Each row was made from one small tree. The marks that hang from a mark follow it in brackets, in alphabetical order. Every link used is in the known rows. Write each row's tree.
Known rows:
bariz[vomum]: [ 2.18 -1.90 -0.80 -0.83  1.59  0.46  1.03  0.44 -0.54  2.22 -1.69 -0.73
 -0.81 -1.60 -1.69  0.37 -1.71 -0.40 -1.35 -0.23  1.37  0.81  0.17 -0.56
 -0.73 -0.78]
dokot[minop[vomum] vunu[duba]]: [-2.39  0.14 -3.16 -4.09 -0.32 -2.04  2.79 -0.61 -0.82  1.19 -0.46  0.68
 -3.87 -2.79  2.03 -0.52  0.23  1.61  0.82  2.02  1.27 -0.41 -2.40  2.58
 -0.10  4.20]
gisup[bariz[vomum[minop]]]: [ 2.88 -1.09 -1.54  0.14 -1.47  2.53  0.06 -1.12  0.86  2.37 -2.41  0.77
 -0.17 -2.05 -1.08 -1.17  0.09 -1.87 -1.20 -0.13  3.12 -0.75 -0.32  1.43
 -3.11 -0.53]
vomum[vunu]: [ 0.52 -1.50  1.36 -0.22 -0.76 -0.24  0.86 -1.02 -1.96  0.88 -2.44  1.62
 -0.97 -0.79 -1.73  0.82 -0.54 -0.97 -1.00  0.13  1.37  1.94  1.50 -1.89
  0.15 -0.64]
bariz[gisup vomum[minop vunu[dokot]]]: [ 1.09 -1.58  0.74 -0.13 -0.23  1.43 -1.46 -1.22 -1.99  4.13 -4.44  2.25
 -1.76 -0.78 -1.49  3.18 -1.15 -2.35  1.41  0.02  1.26  2.78  0.00 -5.23
 -3.15  1.54]
duba[minop[dokot vomum] vunu]: [ 0.35  3.63 -3.74 -0.34 -1.78 -0.31  2.24 -1.96 -0.01  3.54 -5.39  0.33
 -0.77 -3.61 -3.81  2.46 -0.82 -0.23 -2.45 -1.44  0.47 -4.41  3.45 -0.27
  2.01 -0.88]
dokot[minop[vomum] vunu]: [-2.37  0.18 -3.44 -3.62 -1.22 -1.57  3.19 -0.63 -1.61  1.79  0.22  1.60
 -1.79 -3.98  0.07  0.72  0.15  0.60  2.63  2.68  1.56 -2.19 -0.51  1.65
  0.37  1.26]
zovar[dokot]: [ 0.54 -2.53  0.77 -1.09  0.64  0.05 -0.53 -0.88  1.21  1.14 -2.61 -0.69
 -2.02  1.96 -0.82 -1.37 -1.45  0.35 -1.36 -0.18  0.92  1.56  1.91 -1.27
  1.77 -0.35]
zovar[duba[vunu]]: [ 4.07  0.11  0.10 -1.90  2.13 -1.40  0.67 -3.16 -0.05  0.79 -1.74  1.04
 -4.02 -0.49 -2.38  1.65 -0.51  2.67 -1.86 -0.72  2.14  1.95  0.24  1.17
  2.86  0.56]
vomum[minop vunu[dokot duba]]: [-0.79 -2.29  0.90 -0.21 -0.44 -0.30 -0.96 -3.07  1.13  0.52 -4.91 -0.14
 -5.33  0.90  0.58 -0.42 -0.32 -1.13 -2.31 -0.37 -0.47  5.62 -0.80 -0.89
 -3.26  4.50]
zovar[bariz[gisup vomum[minop]] dokot]: [ 3.38 -0.62  1.24 -1.51  0.70  2.22 -1.08 -0.48 -1.34  3.88 -2.04  2.25
 -0.72 -0.98  0.51 -0.77 -1.57 -1.27  2.42 -1.21  3.03  0.47 -0.24 -3.36
 -2.43 -0.27]
gisup[bariz[vomum[minop vunu[duba]]]]: [ 2.73 -1.50 -1.90 -0.01 -2.46  1.44 -1.01 -2.10 -1.08  0.38 -4.04  1.52
 -2.15 -1.35  0.11 -1.85  0.10 -2.01 -2.28 -0.82  2.88  2.27 -1.90 -0.79
 -2.81  2.48]
dokot[vunu]: [-0.62 -1.39  1.49 -2.60  1.14 -0.73  1.45 -1.87 -1.29  1.39 -0.94  0.90
 -2.68 -0.18 -2.10  1.61 -0.99  0.05  1.28  1.38  0.89 -0.11  0.09  0.82
  0.25 -0.63]
bariz[gisup vomum[minop[dokot duba]]]: [-0.14 -1.07  0.07  1.55 -2.11  2.64 -2.18 -0.31 -2.28  3.61 -6.98  2.09
 -1.43  1.06 -3.15  2.88 -2.15  0.06  0.08  2.29  3.59 -0.48 -0.19 -2.64
 -3.06  1.15]
bariz[gisup vomum[minop vunu[dokot duba]]]: [ 1.10 -1.72  1.01 -0.40  0.47  0.63 -1.86 -1.41 -1.11  2.92 -5.16  1.11
 -3.64  0.38  0.60  1.74 -0.87 -1.57 -0.11 -0.62  1.05  4.20 -1.66 -4.38
 -3.45  4.64]
zovar[bariz[gisup vomum] dokot duba[minop vunu]]: [ 7.12  3.92 -1.79 -4.30  3.90  0.42 -0.21 -3.24 -1.92  3.83 -1.00  3.41
 -2.37 -1.37 -1.28  1.71 -1.91  2.79  1.75 -3.95  4.29  0.28 -0.59 -4.03
  2.05  1.26]
duba[minop vunu]: [ 2.48  3.46 -0.19 -2.64  1.66  0.79  3.06 -3.38  0.81  3.01 -2.49  1.99
 -1.48 -2.04 -3.36  2.42  0.16  0.63 -2.12 -1.32  1.53 -3.27  1.76  1.05
  1.87  0.55]
vunu[dokot]: [-0.25 -1.92  1.14 -0.26  2.20 -0.86  0.63 -0.20  2.78  1.94 -2.42 -1.67
 -2.56  1.48 -0.35  0.18 -0.59  0.13 -1.29 -0.25 -0.57  3.29  1.42 -0.18
 -1.55 -0.29]
minop[duba vomum[vunu]]: [ 0.01 -1.29 -3.01  0.51 -1.62 -1.45  1.16  2.39 -3.65 -0.80 -4.80  1.48
 -1.61 -1.30 -0.93 -0.48 -0.29 -0.26 -3.19  2.20  3.50  1.65  1.81 -2.41
  0.42 -0.09]
bariz[gisup vomum[minop[dokot] vunu]]: [ 0.00 -0.90  0.76  1.33 -4.01  2.37 -2.18 -2.23 -4.05  4.02 -6.02  3.17
 -0.02 -1.54 -3.28  3.88 -2.38 -2.38  1.61  0.25  2.08 -0.10  0.21 -5.48
 -2.48  0.36]
duba[minop[vomum] vunu[dokot]]: [ 1.42  3.21 -3.75 -2.05  1.96 -1.24  2.95 -1.14  1.69  3.11 -3.90 -0.75
 -2.54 -2.93 -1.86  1.70  0.30 -0.05 -2.71 -1.65 -0.07 -1.92  2.95  0.07
  1.38  0.52]
minop[dokot vomum[vunu]]: [-1.50 -1.09 -2.31  1.94 -3.93 -1.23 -0.02  0.28 -2.67  1.09 -5.24 -0.03
 -0.32 -2.38 -2.07  0.65 -2.01 -1.68 -1.66 -0.02  0.43  0.77  2.74 -3.13
  0.46 -1.85]
gisup[bariz[vomum[minop[duba] vunu]]]: [ 2.47 -1.67 -3.00  0.73 -3.09  2.42 -1.21 -1.41 -2.93 -0.40 -5.17  3.41
 -1.28 -0.82 -2.26 -1.03 -0.17 -1.36 -1.93  1.86  5.36  2.08 -0.24 -1.74
 -2.79  0.47]

Write each row's tree:
[ 2.20 -0.74  1.16 -0.80  0.64  0.09 -0.60  0.30 -3.22  2.43 -3.37  2.04
 -1.42 -0.05  0.30  2.01 -1.12 -0.37 -0.52 -1.03  2.39  2.08 -1.37 -4.67
 -0.84  2.37] | bariz[gisup vomum[vunu[duba]]]
[ 1.62 -0.06 -0.02 -0.71 -0.43  1.13  0.66 -3.18 -0.28  0.29 -5.38  2.72
 -3.51 -0.15 -3.22  1.32  0.65  0.63 -2.46  2.56  3.08 -0.63  1.02  1.73
  0.41  1.12] | vomum[minop[duba[vunu]]]
[ 0.98 -2.79 -0.14 -3.65  1.51 -1.69 -1.50 -3.21 -1.27 -0.06 -0.90  0.37
 -5.84  2.64 -1.63  0.25 -2.69  2.76  1.26  0.45  2.29  4.07 -0.66 -0.85
  2.79  1.38] | zovar[dokot[vunu] duba]
[-1.91 -1.92 -0.26  1.95 -4.67  1.30 -1.69 -2.79 -2.64 -0.17 -7.35  2.68
 -2.84  0.96 -3.47  1.36 -1.67 -0.67 -1.64  2.50  2.45  2.31  1.37 -2.22
 -2.12  1.24] | vomum[minop[dokot duba] vunu]
[ 0.77 -1.43 -3.13  2.23 -3.87  2.54 -1.93 -1.46  0.02  0.99 -6.59  0.79
 -1.23  0.93 -2.87 -0.96 -1.57 -0.21 -1.94  1.67  3.89  0.80  0.14  0.04
 -3.40 -0.23] | gisup[bariz[vomum[minop[dokot duba]]]]
[ 3.35 -0.87  1.07 -1.66 -0.28  1.34 -2.38 -1.81 -2.96  2.03 -3.43  3.09
 -2.52 -0.41  1.96 -1.34 -1.55 -1.24  1.26 -1.98  2.72  3.64 -1.76 -5.21
 -2.06  2.91] | zovar[bariz[gisup vomum[minop vunu[duba]]] dokot]
[-0.09  0.17 -1.32 -2.38  0.67 -0.22 -0.45 -1.51 -0.71  3.46 -2.34  2.03
 -2.74  0.06  1.81  1.77 -0.71  1.01  1.64 -0.23  1.17  4.16 -2.85 -4.76
 -1.98  5.38] | bariz[gisup vomum[vunu[dokot[minop] duba]]]
[ 0.56  3.12 -0.63 -0.80 -0.93  1.13  1.74 -4.44  0.75  3.29 -4.60  1.31
 -1.35 -1.06 -4.84  3.08 -1.22  0.97 -1.82 -1.56  0.28 -3.08  2.53 -0.29
  1.87 -0.29] | duba[minop[dokot] vunu]
[ 2.27  1.44 -2.65 -2.95 -0.88 -1.89 -0.45 -0.31 -3.52  1.98  0.55  4.27
 -1.46 -2.48  3.29 -1.01 -0.69  1.72  3.49 -0.63  4.25  3.16 -0.94 -4.50
  0.82  2.13] | zovar[bariz[gisup] dokot[minop[vomum[vunu]]] duba]
[ 1.93 -1.16  1.67 -0.65  0.19  2.50 -0.21  0.20 -1.52  4.94 -2.95  2.06
 -0.45 -1.77 -1.00  2.68 -0.84 -1.50  0.56  0.49  2.76 -1.91 -0.90 -1.35
 -3.00  0.81] | bariz[gisup vomum[minop]]
[-0.09 -2.14  0.21  0.52 -2.40  1.31 -0.36 -1.79 -2.96 -0.33 -5.02  3.22
 -3.12 -0.07 -2.19  0.31 -0.32 -0.70 -2.13  2.82  3.59  2.08  0.38 -1.20
 -2.02  2.07] | vomum[minop[duba] vunu]
[ 0.30 -0.40 -5.74 -0.61 -1.72  0.48  0.17 -1.80 -0.54 -0.01 -2.98  2.27
 -1.71  0.51 -0.58 -1.15 -0.13  1.34  0.30  2.04  3.75  5.11 -0.60 -3.13
 -2.09  1.67] | gisup[bariz[vomum[vunu[dokot[minop[duba]]]]]]
[ 0.11 -0.91  1.31  0.97 -2.14  2.61 -1.75 -1.19 -1.16  5.29 -4.95  1.48
 -0.05 -0.83 -2.57  3.33 -2.20 -1.21  1.19  0.22  1.68 -1.73 -0.14 -2.47
 -2.85  0.12] | bariz[gisup vomum[minop[dokot]]]
[ 1.10  2.55 -1.11 -2.53  0.66 -0.93  0.76 -4.43 -1.91  2.11 -0.17  1.95
 -4.44 -1.34 -2.24  1.42 -2.73  2.51  2.59 -1.89  2.29  1.70 -1.39  0.76
 -1.86  0.69] | zovar[bariz duba[minop[dokot[vunu]]]]
[-1.14  1.35  0.24 -0.32 -0.40  0.44  0.66 -2.17  1.87  2.75 -4.01 -0.75
 -2.91  0.95 -0.98  0.22 -1.40  1.27 -3.48 -1.93  0.51 -0.37 -0.41  0.96
 -1.68  3.37] | vunu[duba[minop[dokot]]]
[ 3.17  0.68  0.04 -1.15  0.38  2.47 -0.17 -1.43 -2.51  2.84 -5.87  4.22
 -1.99 -0.65 -3.31  3.78 -0.37  0.55 -0.38  2.06  4.36 -1.97  0.06 -1.94
 -0.07  1.18] | bariz[gisup vomum[minop[duba[vunu]]]]
[ 1.42 -1.18  0.80 -0.26  1.09  0.05 -1.06  0.18 -2.19  3.68 -3.37  1.40
 -0.71  0.12 -1.43  3.19 -1.57 -1.20  1.00 -0.56  1.16  3.28  0.92 -6.32
 -1.53 -0.12] | bariz[gisup vomum[vunu[dokot]]]
[ 4.08  1.70 -1.62 -3.73  2.23 -0.22  0.27 -5.01  0.55  1.51 -2.32  1.36
 -4.58  0.59 -3.21  1.11 -1.60  3.36 -2.07 -2.25  2.59  0.69  1.08 -0.77
  4.29  2.75] | zovar[dokot duba[minop vunu]]
[-2.65  1.60 -3.27 -1.50 -2.02 -0.75  2.04 -1.21 -1.86  3.05 -3.66  0.30
 -1.66 -2.64 -3.13  2.15 -2.07 -0.39  0.40  0.15  0.64 -3.75  1.35  0.06
 -0.11  0.00] | duba[minop[dokot[vunu] vomum]]
[-0.65 -1.38 -4.80 -1.42 -0.17 -0.31  0.49 -1.51 -1.54  0.05 -3.41  1.68
 -3.07 -0.14 -1.32  0.61 -1.23  1.72  0.41  2.62  2.43  5.74 -0.83 -4.12
 -1.45  3.20] | bariz[vomum[vunu[dokot[minop[duba]]]]]
[ 2.02 -1.85 -2.68  0.80 -2.03  1.61 -1.09 -2.51  0.22  1.58 -4.17  0.66
 -1.66 -1.07 -1.40 -0.51 -0.33 -2.87 -0.51 -0.38  1.82  3.77  0.23 -2.53
 -3.57 -0.03] | gisup[bariz[vomum[minop vunu[dokot]]]]
[ 7.23  1.18 -0.45 -3.07  3.45 -0.68 -1.25 -2.24 -2.02  2.13 -0.96  2.42
 -2.58 -0.15 -0.49  0.92 -1.99  2.67  2.14 -2.86  3.79  2.95 -0.31 -4.33
  2.69 -0.74] | zovar[bariz[gisup vomum] dokot duba[vunu]]
[-2.21 -0.03 -0.26 -4.48  0.13 -1.05  1.87 -3.23  0.19  1.00  0.32  1.60
 -4.61 -0.02  0.97  0.21 -0.09  2.20  1.67  1.81  1.09  0.88 -3.33  2.59
 -0.40  4.71] | dokot[minop vunu[duba]]
[ 2.56 -1.52 -2.77  0.53 -1.25  2.47 -0.43 -0.33 -0.37  0.67 -4.27  1.61
 -1.31 -0.14 -1.53 -1.51 -0.02 -0.14 -2.37  1.93  5.10  0.53 -0.66  1.15
 -3.30  0.37] | gisup[bariz[vomum[minop[duba]]]]
[ 1.41  1.82 -3.59  0.53 -3.02  1.51 -0.81 -2.88 -0.84  1.98 -5.02  1.20
 -1.18 -0.60 -2.05 -0.58 -1.71 -0.30 -2.82 -2.79  2.27  1.03 -0.77 -2.66
 -1.86  2.30] | gisup[bariz[vomum[vunu[duba[minop[dokot]]]]]]
[ 6.59  4.54 -1.66 -3.44  5.39 -0.53  0.85 -2.59 -0.35  4.61 -1.05  2.28
 -3.24 -2.00 -0.95  3.08 -1.03  2.52  1.63 -4.07  2.92  1.98 -1.05 -2.67
 -1.03  1.35] | zovar[bariz[gisup vomum] duba[minop vunu[dokot]]]
[ 2.16  1.92  0.02 -2.07  1.35  1.41  0.48 -0.56 -3.08  3.96 -3.09  3.04
 -1.25 -1.29 -0.46  2.63 -1.09 -0.27 -1.25 -2.12  3.09 -0.45 -1.80 -4.40
 -1.57  4.23] | bariz[gisup vomum[vunu[duba[minop]]]]
[-1.99 -0.41 -3.79 -1.91  0.66 -2.50  1.98  0.76  3.24  1.74 -1.83 -2.22
 -3.98 -0.96  3.76 -1.95  0.59  1.52 -1.64  0.35 -0.15  2.98 -1.32  1.52
 -1.73  4.63] | vunu[dokot[minop[vomum]] duba]
[ 1.12 -1.16 -2.06  1.83 -4.00  2.76 -1.30 -2.24  0.66  2.59 -4.72 -0.06
 -0.37 -1.14 -2.78 -0.54 -1.41 -1.79 -0.67 -0.23  2.28 -0.58  0.46  0.20
 -3.45 -1.47] | gisup[bariz[vomum[minop[dokot]]]]
